Each row was made from one small tree. Brackets hold a mark, then the marks that hang from it, in alphabetical order. Every link used is in the known rows. Write each row's tree.
Known rows:
[P [V [F C R [T X]]]]: 1.21, -0.28, 0.29, -0.18, 0.87, -0.27, 1.64, -0.32, -1.02, 0.39, 1.71, -0.70, 3.55, -2.03, 0.46, 0.08, -0.61, 0.28, -2.47, 1.90, 0.46
[P [V F]]: 1.70, -2.26, -0.75, 0.61, -0.62, 3.36, -0.11, -1.86, 0.33, 0.45, 1.36, -0.82, 0.16, 0.33, 0.46, 0.61, -1.51, -0.02, -0.34, -0.82, -2.92
[F [T C] V X]: 1.06, -1.27, 0.40, -1.13, 0.51, 3.11, -1.05, 0.54, -0.56, 0.08, -0.62, 0.20, 0.23, -0.67, 2.50, 0.83, 3.37, -1.16, 3.08, 0.78, 1.43
[X [F C T V]]: 0.43, -2.30, 0.97, -0.03, -0.02, 0.86, -0.83, 2.10, -2.09, -1.52, -1.08, 0.10, -0.74, 2.61, 0.41, 0.43, 0.84, 0.14, -1.53, 2.69, -1.64
[P [V [F C]]]: 1.45, -2.35, -0.28, 0.44, 0.07, 3.14, 1.00, -0.72, 0.18, 0.08, 1.81, -1.33, 0.59, 0.58, -0.06, 0.08, -0.93, 0.36, -1.17, 1.64, -2.53
[P [V [F [T C]]]]: 2.40, -2.81, -0.28, -0.57, 0.67, 1.94, -0.20, -1.10, 0.05, 0.36, 0.75, -0.15, 1.47, 0.01, 3.28, 1.10, 0.75, -1.29, -0.48, 2.17, -0.37
[C F]: -0.20, -2.09, -0.11, 1.94, -1.09, 0.26, -3.26, 0.36, -0.03, -1.24, -0.33, -1.07, -1.77, 1.92, 0.46, -0.45, -0.26, -1.03, -0.45, 0.20, -3.53
[P [V [F C X]]]: 0.49, -1.27, 0.26, 0.24, 0.58, 3.56, 1.38, -1.00, 0.76, 0.83, 2.41, -1.76, 1.88, -1.13, -1.31, -0.29, -0.32, 0.09, -0.61, 2.76, -1.71
[F C T]: 1.86, -1.79, -0.05, 0.56, -0.13, 0.60, -0.74, 1.27, -1.85, -1.63, 0.21, -0.60, -0.57, 3.07, 3.22, -0.17, 2.36, 0.02, -4.07, 5.02, -1.62
[T C [F R [V P]] X]: -1.91, 1.19, 0.90, -0.48, 0.62, -4.07, 0.04, -0.03, 1.16, 1.17, -1.45, 1.98, -1.58, -3.14, -1.97, 0.43, 0.43, -0.38, 3.87, -6.28, 3.71
[T [X [F V]]]: -0.12, -1.70, 0.43, 0.89, -1.16, 0.73, -1.60, 0.27, -1.41, -1.10, -0.48, 0.72, -0.33, -0.69, -1.82, 0.32, -0.75, -0.51, 2.79, -3.17, -1.92
[V F]: 0.68, -1.42, -1.40, 0.06, -1.17, 4.11, -0.01, -1.51, 0.94, -0.22, 0.49, -0.86, -0.74, 2.29, 1.52, 0.06, -1.12, 0.27, 0.04, 0.14, -2.80
[T C X]: 1.38, -1.58, -0.49, 0.76, -0.29, 0.27, -1.96, 0.07, -0.56, -1.03, 0.43, 0.32, 0.20, -1.36, 2.17, 0.00, 2.38, -2.26, 4.15, -0.51, -0.41
[T F]: -1.13, -1.50, 0.21, 1.40, -1.11, -0.32, -1.91, -0.35, 0.27, -0.31, -0.51, -0.24, -3.69, 1.57, 0.47, 0.30, 1.20, 0.19, -2.08, -2.96, -2.44
[T [F C R [V P] X]]: -3.17, 2.35, 1.44, -0.14, 0.51, -2.23, 1.32, 0.69, 1.37, 1.26, -0.34, 0.00, -2.02, -1.05, -4.38, -0.39, -0.11, 1.81, -0.89, -2.91, 2.01
[T C [X [F R V]]]: -0.65, -0.01, 0.14, -0.03, -0.04, -0.39, -1.50, 1.18, -0.63, -0.55, -0.47, 0.88, 1.26, -2.81, -0.75, 0.43, 0.14, -1.87, 5.67, -3.05, 0.10
[T C [F R V] X]: -2.02, 0.44, 0.83, -0.28, 0.23, -1.40, -0.78, 0.79, 0.44, 0.52, -0.87, 0.80, -0.92, -3.93, -0.49, 0.68, 1.66, -0.73, 4.72, -6.58, 2.29
[F C R T X]: -0.17, 2.05, 0.01, 0.21, 0.37, -0.42, 0.28, 1.38, -1.35, -0.51, 0.97, -1.32, 2.24, -0.15, 1.26, -0.73, 1.92, 0.13, -3.49, 4.81, 0.03
[X F]: 0.17, -1.79, -0.58, 1.60, -1.44, 0.37, -2.61, 0.18, -0.86, -1.43, -0.33, -0.29, -1.48, 2.78, -0.24, 0.10, -0.75, -1.18, -0.91, 0.50, -4.58
[C [F R]]: -1.01, 0.23, -0.66, 1.92, -1.16, -1.05, -2.93, 0.59, 0.03, -0.90, -0.19, -1.42, -0.71, 0.84, 0.12, -0.56, -1.37, -0.62, -0.61, -0.91, -2.94
[F C R T [V P] X]: 0.05, 2.61, 0.61, -0.86, 0.90, -1.35, 1.63, 0.79, -0.57, 0.39, -0.31, 0.22, 0.76, -0.10, -1.47, -0.33, 0.04, 1.56, -1.72, 1.74, 2.82
[P V]: 2.15, -2.31, -0.82, 1.96, -0.99, 1.31, -1.79, -0.90, -0.94, -0.53, 1.03, -0.48, -1.08, 0.43, 0.67, 0.59, -0.31, -0.64, -0.33, -1.73, -3.60
[V P]: 1.43, -0.39, -1.28, 1.27, -1.34, -1.17, -1.03, -1.40, 0.17, -0.75, -0.21, 0.89, -2.77, 3.21, -0.01, -0.23, -1.29, 0.13, -1.01, -0.64, -1.84

Write each row's tree:
-0.36, 0.13, 0.44, 0.01, 0.05, -0.02, -0.57, 2.14, -1.92, -1.19, -0.94, 0.06, 0.54, 1.42, -0.10, 0.41, -0.39, 0.44, -1.90, 1.89, -0.96 => [X [F C R T V]]
1.67, -0.69, -0.70, -0.85, -0.25, -0.61, 1.11, -2.11, 0.84, 0.45, -0.55, 0.96, -0.56, 3.63, 1.84, 0.11, -1.37, 0.72, -3.64, 2.63, 0.30 => [V [F T] P]
-0.21, 1.75, 0.56, -0.65, 0.54, 1.73, 0.83, 1.64, -1.30, -0.19, 0.20, -0.88, 1.44, -0.88, -0.09, -0.11, 1.34, 1.16, -1.00, 1.76, 1.24 => [F C R T V X]
-0.52, 2.67, -0.06, -1.28, 0.99, -1.48, 3.04, -0.71, 1.24, 1.14, 0.71, -0.30, 2.16, 0.89, -0.83, -1.01, -0.97, 1.08, -4.04, 5.55, 2.07 => [V [F C R T X] P]
-1.14, 1.13, -0.05, 0.31, -0.23, -1.54, 0.16, 1.30, -0.44, -0.54, -0.67, 0.54, -1.15, 1.67, -3.43, -0.18, -2.72, 0.86, -0.20, -0.39, -1.20 => [X [F C R [V P]]]
-1.63, 1.06, 0.36, 0.02, 0.65, -1.49, -1.47, 0.60, 1.69, 0.89, -0.68, -0.11, 0.00, -1.62, -1.73, -0.34, -0.25, -1.38, 4.22, -1.09, 1.64 => [T [C [F R [V P] X]]]
0.04, 1.93, -1.82, -0.37, -0.75, -0.18, 1.43, -2.14, 1.78, 0.71, 0.12, 0.35, -0.36, 2.07, -0.72, -0.34, -3.64, 1.13, -1.12, -0.79, -0.42 => [V [F R] P]
-0.25, -0.69, 0.53, 0.20, -0.16, 4.46, 0.36, 1.04, -0.35, -0.37, 0.61, -1.20, -0.74, -0.36, -1.65, -0.35, 1.12, 0.92, 2.28, 0.40, -1.06 => [F C V X]
1.11, 0.35, -0.13, -0.79, 0.28, -0.13, -0.75, 0.83, -1.69, -0.40, -1.01, 1.10, 1.30, -2.65, 2.86, 0.93, 1.59, -0.83, 3.46, -2.40, 2.69 => [F R [T C X] V]
0.20, 0.26, -0.01, 0.11, -0.73, 1.42, 0.11, -1.08, 0.66, 0.46, -0.31, 0.54, -2.00, 0.41, -2.47, -0.02, -1.00, 0.76, 2.26, -2.69, -0.05 => [F [V P] X]
0.51, 1.90, -0.01, -1.14, 0.78, -2.90, 2.87, -0.78, 0.25, 0.45, 0.25, 0.70, 2.28, 0.53, -0.08, -0.89, -1.57, 0.88, -3.43, 3.46, 2.43 => [V [F C R [T X]] P]
1.12, -1.50, 0.35, -0.82, 0.36, 1.51, 1.69, -0.01, -0.66, -0.57, 0.63, -0.49, 1.96, 0.58, 2.36, -0.49, 0.91, 0.32, -2.13, 4.67, 0.21 => [V [F C [T X]]]
-2.72, 2.10, 0.87, -0.72, 0.82, -2.10, 0.06, 0.03, 2.24, 1.88, -1.04, 0.77, -1.79, -2.29, -2.21, 0.39, 0.94, -0.32, 3.01, -4.49, 3.11 => [T C [F R [V P] X]]
0.98, 1.16, -0.04, 0.58, 0.14, -1.95, 0.06, 1.42, -2.29, -1.28, 0.51, -0.20, 2.16, -0.66, 1.84, -0.56, 1.39, 0.08, -2.81, 2.86, 0.40 => [F C R [T X]]
0.88, -0.22, -1.24, 0.61, -0.58, 2.12, 0.26, -1.60, 0.43, 0.64, 1.48, -0.89, 1.02, -0.70, 0.02, 0.46, -2.53, 0.16, -0.43, -1.93, -2.41 => [P [V [F R]]]
0.07, 0.10, -0.18, 0.11, -0.74, -0.12, -1.44, 0.97, -1.62, -0.95, -1.49, 0.48, 0.05, 1.32, 0.38, 0.90, -1.02, 0.20, -1.09, -1.21, -1.37 => [X [F R T V]]
-0.86, -1.83, 0.79, 0.22, 0.39, 2.22, -2.51, 1.12, 1.13, -0.05, -0.45, -0.87, -0.47, -1.11, -0.19, 0.03, 1.85, -2.18, 5.19, -0.18, -0.19 => [T [C [F V X]]]
1.21, 0.62, -0.77, -0.09, -0.81, 1.40, -1.03, 0.42, -1.70, -0.85, -1.18, 0.12, -0.64, 0.71, 2.34, 0.96, -0.30, 1.02, -0.53, -2.66, -0.09 => [F R T V]
-0.15, 0.52, -0.64, -0.48, -0.31, 1.01, 1.50, -2.51, 2.41, 1.21, 0.68, 0.00, -0.13, 1.41, -1.65, -0.69, -1.90, 0.40, -0.71, 1.38, -0.12 => [V [F X] P]
1.09, 1.30, -0.05, -1.19, 0.70, -3.05, 0.00, 0.06, -0.90, 0.15, -1.48, 2.30, 0.58, -1.82, 1.16, 0.63, 0.36, -0.49, 2.53, -2.22, 4.25 => [F R [T C X] [V P]]
-1.15, -1.67, 0.90, 0.44, 0.11, -1.98, -1.76, 0.17, 0.39, -0.03, -0.37, 0.64, -1.34, -2.03, 1.09, 0.16, 3.20, -2.02, 2.32, -2.59, 0.74 => [T C F X]
-0.58, 0.65, -0.16, -0.70, 0.47, 0.99, 2.66, -1.28, 2.02, 0.88, 1.19, -0.59, 0.41, 1.75, -2.16, -1.18, -1.06, 0.97, -1.45, 4.20, 0.03 => [V [F C X] P]
1.08, -0.44, 0.43, -1.14, 0.73, -1.61, 2.48, -0.99, 0.05, 0.05, 0.18, 0.87, 1.17, 1.54, 0.57, -0.73, -0.36, 0.78, -3.27, 4.69, 1.92 => [V [F C [T X]] P]
-1.88, 0.73, 0.42, 0.49, 0.21, -3.17, -1.43, 0.46, 0.66, 0.36, -0.23, 0.48, -0.44, -3.27, 0.53, 0.08, 2.21, -1.65, 2.25, -3.41, 1.31 => [T C [F R] X]
-2.39, 1.63, 1.50, 0.03, 0.29, -3.93, 1.23, 0.71, 0.10, 0.57, -0.69, 1.01, -1.81, -2.11, -3.74, -0.40, -0.69, 1.65, 0.43, -4.80, 2.62 => [T [F C R [V P]] X]
0.11, 1.81, -0.58, 0.18, -0.32, -0.15, 1.03, 0.80, -0.18, -0.24, -0.42, 0.27, -1.51, 1.21, -2.05, -0.25, -2.07, 1.87, 0.56, -1.84, 0.23 => [F C R [V P]]
0.70, 1.48, -0.55, -1.61, 0.90, -2.91, 1.62, -1.45, 1.08, 0.91, -0.39, 1.59, 2.34, -0.46, 1.66, -0.12, -0.71, -0.78, -0.54, 1.78, 3.48 => [V [F R [T C X]] P]
-1.51, -0.98, 1.34, 0.06, 0.01, -1.35, 0.43, 0.61, 0.63, 0.25, -1.26, 0.67, -4.57, 1.94, -2.42, 0.17, -0.01, 1.82, -1.07, -2.88, 0.58 => [T [F C [V P]]]
-0.28, 0.88, -1.19, -0.17, -0.32, 2.68, 1.63, 0.05, 0.94, -0.19, 1.19, -1.61, 0.80, 1.26, 0.52, -0.54, -1.32, 1.08, -1.04, 1.85, -1.91 => [V [F C R]]
0.62, 0.66, -0.83, -1.32, 0.51, 0.21, 0.73, -0.51, 0.15, 0.31, 0.21, 0.20, 3.11, -1.45, 3.29, 0.22, 0.68, -1.18, 0.91, 1.79, 1.73 => [V [F R [T C X]]]
1.56, -0.50, -0.22, -0.63, 0.87, -0.13, 0.48, -0.98, -0.33, 0.76, 1.09, 0.14, 3.42, -3.03, 2.15, 0.73, 0.03, -1.34, 0.43, 0.35, 1.31 => [P [V [F R [T C X]]]]
-3.09, 1.90, 0.79, 0.83, 0.11, -1.24, 0.03, 1.11, 0.85, 0.54, 0.78, -1.52, -0.56, -1.03, -2.10, -0.76, 1.61, 0.50, -2.35, 0.12, -0.49 => [T [F C R X]]
